Each row comes from the steps of one walk. Every step used is in the known rows, and no mark comes twice. Write the walk behind each row, first mark first.
(in the rows, 128 means zero)
Known rows
tosog > zuna > gobob: [120 114 118 152 140 131 111 131 160  84  93 123 178 162  96 166 142 112
 175 166 151 143  70 149 133  59 147  90 112 117 138 101 100 110 120 114
 103  73 109 155 129  44 122 128]
kule > gomu > sidin > lida: [139 135 123 118 134 113  66 150 146 145  72 112 157 173 131 136 125 181
 120 177 125 148 125 150 123  64 123 101 153 145 140  77 140 114 112 110
  71  55 116  94 136  60 153 124]
lida > rimefik > zuna > siviv: [126 132 122 112 138 121 121 126 133 159  37 121 156 138 145 141 147 148
 181 162 153 139  92 141 127  54 127 112 107 130 128  82 123 112  82 139
  71  98  95 132 157  61 118 131]
zuna > gobob: [131 121 127 135 151 135 113 132 162 109  87 130 173 155 105 151 142 134
 165 164 153 139  78 155 126  83 147 107 118 116 155 103 111 115 119 121
 100  90 108 143 133  46 125 126]
gomu > sidin > lida > kule: [138 115 123 129 153 124  77 147 135 142  69  96 165 169 127 129 137 166
 114 187 110 152  96 150 147  78 134 125 147 143 175  67 144 101  97 104
  84  89 113 132 137  35 167 118]
tosog > zuna > siviv > lida > sidin > gomu: [ 53 153 148 126 128 137 150 134 151 107  79 112 120 171 122 144 145 146
 124 181 148 139  91 121 112  41 140 116 112 150 132  64  92 117 134 121
  63 110 114 130 144  39 156 112]
rimefik > zuna > siviv > lida > tosog: [ 89 126 115 111 147 122 120 141 141 161  38 122 140 171 141 109 153 153
 163 181 122 119  59 151 137  63 117 134  95 142 147  60 118 121 125 131
 120 105 103 139 123  23 135 116]
rimefik > zuna > siviv > lida: [103 131 130  94 140 115 122 139 132 161  39 130 145 168 123 124 167 156
 157 169 142 132  67 143 124  62 118 127  83 135 150  79 127 124 104 148
 100  98  95 140 142  33 135 116]
rimefik > lida > siviv: [130 120 120  99 162  96 107 156 121 127  85 123 164 155 137 140 140 156
 153 152 165 151 104 135 137 110  89 120 107 119 146  89 100 142 120 148
  90  77 104 118 127  51 117 118]
siviv > zuna: [118 129 127 122 161 112 117 131 150 136  84  96 180 158 109 125 146 144
 163 164 149 131 110 125 102  95 122 104 117 129 131  99 109 126 118 124
  82  89 111 143 125  63 126 143]
siviv > lida > tosog > zuna > gobob: [ 90 110 109 154 141 150 108 134 162  91  90 128 160 185 112 151 147 121
 159 185 127 127  32 164 145  55 133 100 103 135 147  72 100 106 140 101
 139  85 127 158 109  27 132 121]
lida > siviv: [111 136 139 108 154 111 116 153 134 135  94 112 178 165 131 141 132 150
 159 161 175 141 117 142 118 102 113 121 117 107 138 105  98 134 116 133
  96  81 113 121 126  57 135 124]
rimefik > lida > gobob: [133 109 113 108 160 109  97 164 137 110  87 119 159 136 131 132 148 153
 149 179 133 156 102 115 130  94 110 113 115 137 173 107 106 123 128 123
  93  83  97 145 141  55 126 118]
sidin > lida > gobob: [120 111 118 110 163 124  85 153 149 111  85 108 166 155 125 128 142 150
 135 195 111 141 110 128 115  89 121 107 119 133 158 106 115 114 119 107
  95  95 112 130 128  42 146 114]
zuna > siviv: [113 121 138 124 147 111 132 132 150 146  77 122 159 147 132 130 138 146
 153 168 163 132 101 136 119  80 138 119 114 119 145  97 100 133 120 131
  89 103  98 137 133  57 137 122]
gomu > sidin: [128 140 137 120 133 128  83 133 138 151  89 113 174 158 112 146 133 170
 129 170 160 145 112 138 120  76 145 121 142 124 154  93 131 105 105 112
  96  79 114 128 146  65 141 133]
tosog > zuna > siviv > lida: [ 80 115 133 122 134 115 129 135 141 128  81 127 148 175 123 144 160 136
 140 179 152 129  66 133 128  59 126 113  91 126 142  80  98 126 123 128
 109  88 109 152 131  47 143 119]
sidin > lida > kule: [134 106 117 133 169 124 106 151 143 125  76 106 158 162 133 122 135 148
 137 191 101 138  95 153 137  92 123 109 129 138 166  78 123 117 107 113
  87  89 118 134 119  37 156 118]
tosog > zuna: [114 123 127 140 140 129 110 139 139 111 111 117 169 159 108 157 129 133
 165 178 149 135 103 135 119  65 135  88 122 127 134 105  96 116 119 117
 100  62 122 145 126  61 126 135]
siviv > lida: [104 128 135 107 142 137 111 138 136 142  95 129 150 174 119 143 143 164
 127 178 147 130  79 143 117  91 126 114 108 134 162  96 122 119 116 125
 114  82 127 136 132  59 142 129]
sidin > lida > tosog > zuna: [110 107  98 152 156 136  92 139 147 107  97 107 160 169 127 137 119 133
 154 199  99 120  86 151 135  61 120  81 132 148 124  68  96 112 137  97
 110  74 130 127  93  31 132 125]
rimefik > zuna > siviv > lida > sidin: [ 86 153 131  87 142 129 135 135 150 151  38 124 138 155 123 126 171 148
 149 192 149 142  82 140 118  52 124 128  94 147 147  69 128 111 105 135
  86  99  86 129 155  32 137 123]
gomu > sidin > lida > rimefik > zuna: [149 136 103 102 133 135  56 121 118 158  43 107 167 154 129 158 139 175
 143 171 120 151  98 147 133  45 120 100 133 151 132  65 169  85  65 125
  75  75 112 106 160  48 129 133]
kule > lida: [133 121 126 123 149 125 122 129 140 127 100 126 153 155 136 130 123 158
 166 186 139 127  94 142 124  93 113 105 148 154 150 107 117 118 103 115
  94  63 130 139 115  58 135 143]
siviv > lida > kule > gomu: [109 126 142 136 140 123 128 173 142 140  75 121 136 183 151 122 142 165
 136 187 125 145  91 160 132  89 118 122 117 143 179  77 120 127 123 111
  88  64 128 135 135  68 169 120]
sidin > lida > kule > gomu: [137 115 122 141 158 110 109 172 149 126  70 107 146 171 151 116 127 154
 144 191  99 144 113 162 135  84 117 104 137 148 158  74 120 126 119 106
  68  63 116 119 121  52 162 116]
rimefik > zuna > gobob: [143 132 112 122 147 129 106 136 151 116  52 124 178 154  94 148 151 130
 193 157 138 142  76 157 129  62 137 105 106 124 142  99 129 106 102 135
  96  81  99 145 143  31 114 123]
rimefik > lida > kule > gomu: [151 115 118 141 156  99 121 181 136 123  71 119 136 153 154 122 133 161
 158 171 119 160 107 151 146  91 106 109 127 149 174  74 105 136 128 123
  65  57 107 130 132  65 142 117]
rimefik > zuna: [135 139 119 110 147 124 105 143 132 145  67 117 166 152 107 141 133 151
 182 169 136 138 107 142 116  74 128 104 114 129 138 101 128 112  99 134
  93  70 107 138 139  46 119 131]
siviv > zuna > tosog: [120 123 128 129 162 119 110 135 156 135 105 101 162 161  94 108 143 140
 158 162 157 122  90 144  97  92 129  97 114 144 139  82 107 116 118 130
 104  79 122 133  99  66 135 142]
lida > kule > gomu: [131 129 138 152 146 115 129 176 151 132  79 114 149 162 147 123 125 155
 162 179 128 147 122 155 130  85 129 116 135 135 163  89 108 128 125 108
  72  62 117 134 132  75 157 124]

Write each row's walk
[129 137 118 109 158 129 115 144 147 118  94 126 142 128 127 144 141 154
 139 188 150 155 107 133 129  85 117 102 128 151 157  83 108 115 119 128
  78  76  98 114 142  56 117 137] -> rimefik > lida > sidin
[120 126 122 106 135 153  99 132 123 152  77 134 132 163 119 137 143 162
 149 173 146 127  53 166 118  59 119  99  94 157 157  66 142  93  77 143
 120  62 137 123 127  71 133 140] -> siviv > lida > rimefik > zuna > tosog
[139 122 117 127 142 140 122 117 133 133  97 129 149 143 161 146 117 164
 166 184 143 132  87 144 127  85 110  99 151 159 147  99 123 109  80 113
  82  69 141 129 132  80 129 155] -> kule > lida > rimefik
[133 128 121 113 144 126  65 129 138 147  84 111 169 166 114 141 131 176
 114 177 128 144 105 142 123  74 128 107 144 138 148  76 144 104 102 115
  89  81 119 111 136  41 148 124] -> gomu > sidin > lida
[106 131 134 112 166  98 113 147 146 131  95  95 175 175 106 107 146 140
 166 153 180 131  98 144 104 105 102 114 101 128 127  79  97 127 120 141
 103  84 118 123  96  62 138 134] -> lida > siviv > zuna > tosog
[126 122 112  97 177  77 108 151 128 124  67  99 180 159 129 125 164 148
 167 142 162 149 104 119 128 114  78 116  95 130 130  84 100 143 121 150
  76  87  98 128 122  50 115 130] -> rimefik > lida > siviv > zuna
[104 136 132 108 164  94 120 145 140 135  73  88 192 172 121 127 153 140
 170 153 175 140 116 126 111 110  99 120 102 115 120  97 101 135 117 136
  80  93 108 131 124  60 130 134] -> lida > siviv > zuna
[146 129 106 126 143 145 102 123 142 122  48 128 171 143 120 165 147 134
 193 155 146 149  68 158 137  55 136  99 109 130 137  92 138  95  78 130
  86  83 103 139 157  54 110 136] -> lida > rimefik > zuna > gobob
[ 95 111 141 126 150 115 141 149 142 148  61 121 141 173 146 115 161 154
 130 180 141 139  61 148 143  88 128 145  98 132 185  68 113 130 115 126
  98 111 106 159 135  43 166 108] -> zuna > siviv > lida > kule
[ 69 109 133 118 136 115 122 152 148 111  74 120 156 171 126 132 174 136
 143 193 145 142  71 117 126  59 126 124  85 129 157  94  96 120 129 112
 113 101 101 170 144  42 156 109] -> tosog > zuna > siviv > lida > gobob
[ 88 148 140 104 141 152 125 136 155 130  97 125 141 157 120 148 148 155
 115 204 156 142  92 140 109  79 127 115 116 148 161  88 120 109 113 119
 100  85 119 121 143  58 147 135] -> siviv > lida > sidin
[ 81 116 141 100 144 115 124 151 151 135  67 124 149 163 138 117 170 154
 128 187 148 140  76 121 120  84 125 141  89 129 174  98 108 126 125 120
 109 119 100 153 146  47 159 111] -> zuna > siviv > lida > gobob
[133 140 141 146 132 113  97 165 143 148  71 103 160 168 141 126 129 173
 140 177 138 162 122 153 140  72 138 130 153 139 173  74 130 113 112  98
  70  61 113 130 151  69 169 122] -> lida > kule > gomu > sidin
[110 122 115  95 176  91  98 143 141 128  66  87 188 178 124 120 155 143
 153 161 140 136 111 131 113 108  86 106 104 128 114  82 114 133 109 134
  77  98 109 115 110  39 133 126] -> sidin > lida > siviv > zuna
[116 146 122 103 150  78  75 155 145 145  49  81 189 194 134 117 151 167
 139 159 147 154 133 140 119  83  87 115 131 141 109  67 135 126 112 119
  55  72 106  91 133  51 155 127] -> kule > gomu > sidin > lida > siviv > zuna
[105 162 137 124 142 145 140 126 153 109  98 109 126 149 138 125 105 164
 151 189 130 137 117 129 106  80 128 107 167 176 143  88 108 108 114 108
  50  88 134 115 131  50 152 138] -> kule > lida > sidin > gomu
[118 128 102 156 130 120  64 150 151 123  82  99 159 183 136 136 117 157
 139 196 103 140 107 157 137  36 122  89 157 153 118  54 116 103 137  86
  90  47 126 106 112  43 151 124] -> kule > gomu > sidin > lida > tosog > zuna
[ 76 140 143 101 143 134 141 131 163 142  74 127 134 156 134 131 160 151
 118 197 167 138  83 136 116  72 130 129 106 141 156  74 110 120 122 126
  89 110  99 125 147  48 150 128] -> zuna > siviv > lida > sidin
[102 120 114 162 144 137 110 140 148 112 106 109 166 160 124 145 117 133
 169 189 128 125  94 146 130  61 133  93 130 132 130  86  85 112 143  99
 116  73 129 144 103  51 129 134] -> lida > tosog > zuna
[124 143 132 103 141  96  70 162 136 145  66 105 174 187 141 135 130 174
 126 163 150 155 133 153 129  77  98 119 140 129 126  73 132 127 112 118
  67  61 110  82 135  54 159 114] -> kule > gomu > sidin > lida > siviv
[114 135 118  96 164  90  70 138 136 143  56  78 200 184 117 123 159 161
 130 158 150 152 114 131 125  93  97 123 123 130 119  70 135 114  99 125
  74  97 105 108 129  36 148 123] -> gomu > sidin > lida > siviv > zuna
[121 120 112 142 156 135 118 132 150 129  98 118 151 156 156 112 109 155
 173 199 118 115  85 154 135  88 112 108 158 162 149  88 107 116 126  99
 111  73 141 137  93  46 136 142] -> kule > lida > tosog
[102 112 106 146 140 114  78 127 149 134  63 100 165 168 133 127 137 146
 132 189 116 132  82 144 149  36 132 110 136 143 124  47 108 104 131  99
  98  97 104 128 115  17 150 114] -> gomu > sidin > lida > tosog > zuna > siviv
[119 136 120 102 135 147 104 129 119 154  58 129 148 163 132 156 152 164
 155 171 140 138  72 147 125  67 113 106  96 145 148  84 146 101  78 137
 100  77 125 131 153  68 124 140] -> siviv > lida > rimefik > zuna
[109 130 133 123 138  97 137 173 141 160  19 118 130 179 151 105 163 155
 163 176 119 147  79 156 142  59 114 138  97 144 165  60 128 130 110 128
  77  78  94 145 147  42 162 106] -> rimefik > zuna > siviv > lida > kule > gomu
[122 128 129 109 152 107 125 144 130 125  90 120 168 169 150 126 125 154
 175 174 163 132 102 140 128 107  94 123 137 140 137 108 108 130  99 128
  91  69 130 126 115  50 142 134] -> kule > lida > siviv
[120 133 127  95 147 108  67 144 128 144  74 102 185 182 128 143 139 170
 120 166 152 149 114 141 132  87 107 122 133 123 135  76 135 114 102 125
  89  84 111 102 133  38 151 116] -> gomu > sidin > lida > siviv
[127 134 111 137 141 122  65 153 154 147  73 105 153 174 149 119 114 178
 126 191 106 134 115 162 133  64 122 105 162 153 140  57 128 111 133  92
  87  65 122  94 116  50 152 122] -> kule > gomu > sidin > lida > tosog
[127 117 116 104 177  82 106 151 136 120  89 104 162 161 114 103 160 148
 164 145 169 143  84 137 122 108  83 109  94 142 136  67  99 134 123 157
  99  76 110 118  97  54 122 130] -> rimefik > lida > siviv > zuna > tosog
[ 72 172 143  96 134 133 141 135 141 142  36 113 117 164 122 122 149 162
 141 170 134 139  91 128 109  48 135 133 103 156 140  60 121 117 116 138
  58 120  98 119 157  29 149 110] -> rimefik > zuna > siviv > lida > sidin > gomu
[111 117 101 148 139 133  61 133 141 125  87  96 171 173 121 143 124 150
 130 194 105 134  88 148 142  46 128  95 147 147 128  56 119  96 125  91
 107  70 123 120 110  27 145 126] -> gomu > sidin > lida > tosog > zuna
[122 107  92 150 157 120 100 146 137 103 100 115 152 151 133 141 127 139
 168 181 120 136  79 140 150  67 110  88 121 146 139  72  83 119 144 116
 110  65 115 143 103  41 108 128] -> rimefik > lida > tosog > zuna
[ 77 119 131 127 150 126 128 138 154 152  70 125 140 173 151 112 145 157
 136 184 140 115  60 149 132  81 124 135 105 138 158  66  98 130 143 118
 122 114 115 137 113  42 148 116] -> zuna > siviv > lida > tosog
[104 118 127 112 150 112 136 154 129 159  24 114 145 173 135 110 170 151
 158 177 124 141  62 149 145  69 122 145  86 137 175  62 131 121  98 138
  98 102  94 162 145  26 156 108] -> rimefik > zuna > siviv > lida > kule
[ 97 100 101 150 156 116 110 134 159 116  72 109 154 163 139 123 134 126
 154 192 109 117  76 147 141  52 123  94 120 142 119  58  88 121 142 106
 102  96 109 129  97  22 137 118] -> sidin > lida > tosog > zuna > siviv
